Each row was made from one walk, in order. Every step used is in the known rows, and no mark comes twice. Write each row's walk.
In the rows, zero is written as 128.
Known rows
e > h > l > d: [ 86 148 113 191 113 106 103  85 112 116 123 137 102 116  91  95 154 132
 117  89  85 140]
h > e > c > v > u > b: [ 67 145 209 111 173 102  75 106 135  99  80 141 199 144 162 110 137  52
 125 118  64  83]
h > e: [ 49 157 165 150 132 120  86  99 111 105 119 162 137 111 132 138 142 103
 123 114  99 124]
l > h: [ 57 156 118 145 131 123 108 102  97 101 124 171 143 117 131 152 138 122
 132  93 101 134]
l > w: [ 61 151 120 148 121 107 108 101  91  91 112 153 120 128 108 121 155 144
 118  97  91 120]
h > l > d > u > b: [124 135 119 129 127  78 129 115  95  87  92 114 113 118 120 146 146 144
 118  76 108 146]
d > u > b: [102 139 146 103 145  85 117 115  86  71  87 152 153 129 150 161 132 119
 136  89 117 119]
k > d > l > h: [ 72 179 100 155 121  95 146 123  91 101 112 174 110 116 113 128 105 185
 156  95 104 147]
u > d > l: [ 87 171 145 169 133  95 130  99 103  87 113 169 111 135 126 120 105 174
 115  96 106 142]
k > d > l > w: [ 76 173 103 159 111  78 145 121  84  91 102 154  89 128  90  97 123 206
 142  98  95 134]
k > d: [ 82 168 129 148 133  92 139 123  95  91 106 156 132 136 121 122 129 156
 129 100 119 129]
e > c: [ 61 164 143 147 133 106 100  93 109 106 110 172 157 145 132 120 140 101
 126 104 102 118]
h > l: [ 78 150 136 158 130  95 122  81 106 110 107 162 117 121 121 104 156 135
 103  87 100 137]
l > h > e > c: [ 30 177 144 151 127 140  64  88 120 122 122 166 156 103 143 147 144  78
 153 116  74 121]
c > v > u: [ 77 128 167 114 164  98 123 102 117  94 106 160 172 160 138 122 128 104
  90  97 102 101]
h > e > c: [ 42 171 167 152 131 121  70  88 121 115 112 165 154 121 139 127 144  80
 137 121  87 113]
v > u > d > k: [100 151 142 144 162  80 145  94 101  94 113 135 122 164 139 144 100 161
  86  91  99 121]
u > d > l > h > e > c: [ 48 199 148 172 125 131  78  87 125 114 119 166 124 104 145 134 111 128
 153 115  66 137]
v > u: [ 77 135 157 131 154  93 127  96  92  93 105 162 152 149 137 130 129 116
 102 100  95 110]
w > l > h > e > c > v: [ 30 181 142 142 113 130  64  90 134 120 114 180 166 103 125 129 134  89
 141 106  75 131]
v > u > d: [ 93 151 167 146 161 100 128  97 102  82 105 146 146 151 154 131 121 137
  90 100  89 113]
e > c > v: [ 60 157 154 131 143 111  96  97 135 106 112 169 176 157 132 112 139  89
 115 101 108 109]
c > v: [ 68 145 151 130 144 109 112 107 124  95 117 167 160 146 126 123 136 112
 104  95 119 117]

Write each row's walk
[ 57 165 106 154 110 110 112  98  84  99 112 187 133 104 111 144 129 144
 132  86  96 151] : w > l > h
[ 39 173 130 157 106 125  83  96  97 109 116 180 130  82 117 151 132 123
 140 103  80 148] : w > l > h > e
[ 71 152 114 161 116  98 115  82  97 107 106 144  96 114 103  94 174 156
 106  85  79 131] : h > l > w
[ 83 172 123 155 124  77 153 122  92  96 104 172 108 136 108 108 107 186
 140  99 118 141] : k > d > l
[104 143 105 155 109  99 107  81 108 107 121 131 100 114 104 130 146 135
 128  83  96 138] : e > h > l > d > u
[ 30 172 154 134 136 144  59  95 146 122 124 163 174 115 143 136 142  67
 142 113  81 112] : l > h > e > c > v
[ 91 147 113 172 116  96 128 102 108 112 119 133 100 123  95 118 153 148
  97  83 105 156] : h > l > d
[ 41 161 166 125 147 117  85  88 136 126 111 172 164 128 142 121 112  91
 141 115  62 108] : d > l > h > e > c > v > u
[ 95 148  90 188 113  86 119  83 112 128 129 126  78 129  76 108 133 158
 113  81  95 149] : e > h > l > d > k
[ 73 167 180 133 166 101  96  85 149 115 112 127 155 162 151 128 105 106
  96 112  79 100] : h > e > c > v > u > d > k
[ 98 149 100 133  97  86 129 115  82  87 114 151 112 123  92 172 115 162
 120  81 125 161] : w > l > d > u
[ 64 155 114 156 112  91 121 100  85  95 110 168  97 126  95 108 133 174
 130  95  90 133] : d > l > w
[ 54 173 179 133 162 139  73  89 150 109 115 138 179 132 171 135 124  79
 117 116  56  99] : l > h > e > c > v > u > d
[ 33 176 150 140 126 127  73  94 141 127 121 179 151 114 130 123 119  97
 154 112  79 126] : d > l > h > e > c > v
[ 64 165 173 139 156 122 102  97 134 104 117 152 139 121 151 134  99 133
 117 108  66 119] : c > v > u > d > l > h > e
[ 61 173 155 132 162 118  89  87 149 122 121 128 156 144 156 148 105 104
 113 107  66 106] : l > h > e > c > v > u > d > k
[ 55 178 155 128 144 105 109 110 134 121 103 157 155 131 137 110 103 121
 154 118  66 110] : k > d > l > h > e > c > v > u
[ 75 152 134 176 127 104  98  64 110 112 112 167 118 114 118  83 158 120
 122  94  80 122] : e > h > l
[ 61 172 178 144 145 108  86  86 139 103 102 137 134 141 134  92 118 131
 115 118  44  99] : h > e > c > v > u > d > l > w
[107 140 105 137 114  90 133  99 101 105 117 127  98 121 107 150 143 152
 108  76 117 153] : h > l > d > u
[ 57 184 165 157 144 120  90  82 120 113 109 159 136 119 157 131 103 122
 141 118  48 120] : v > u > d > l > h > e > c
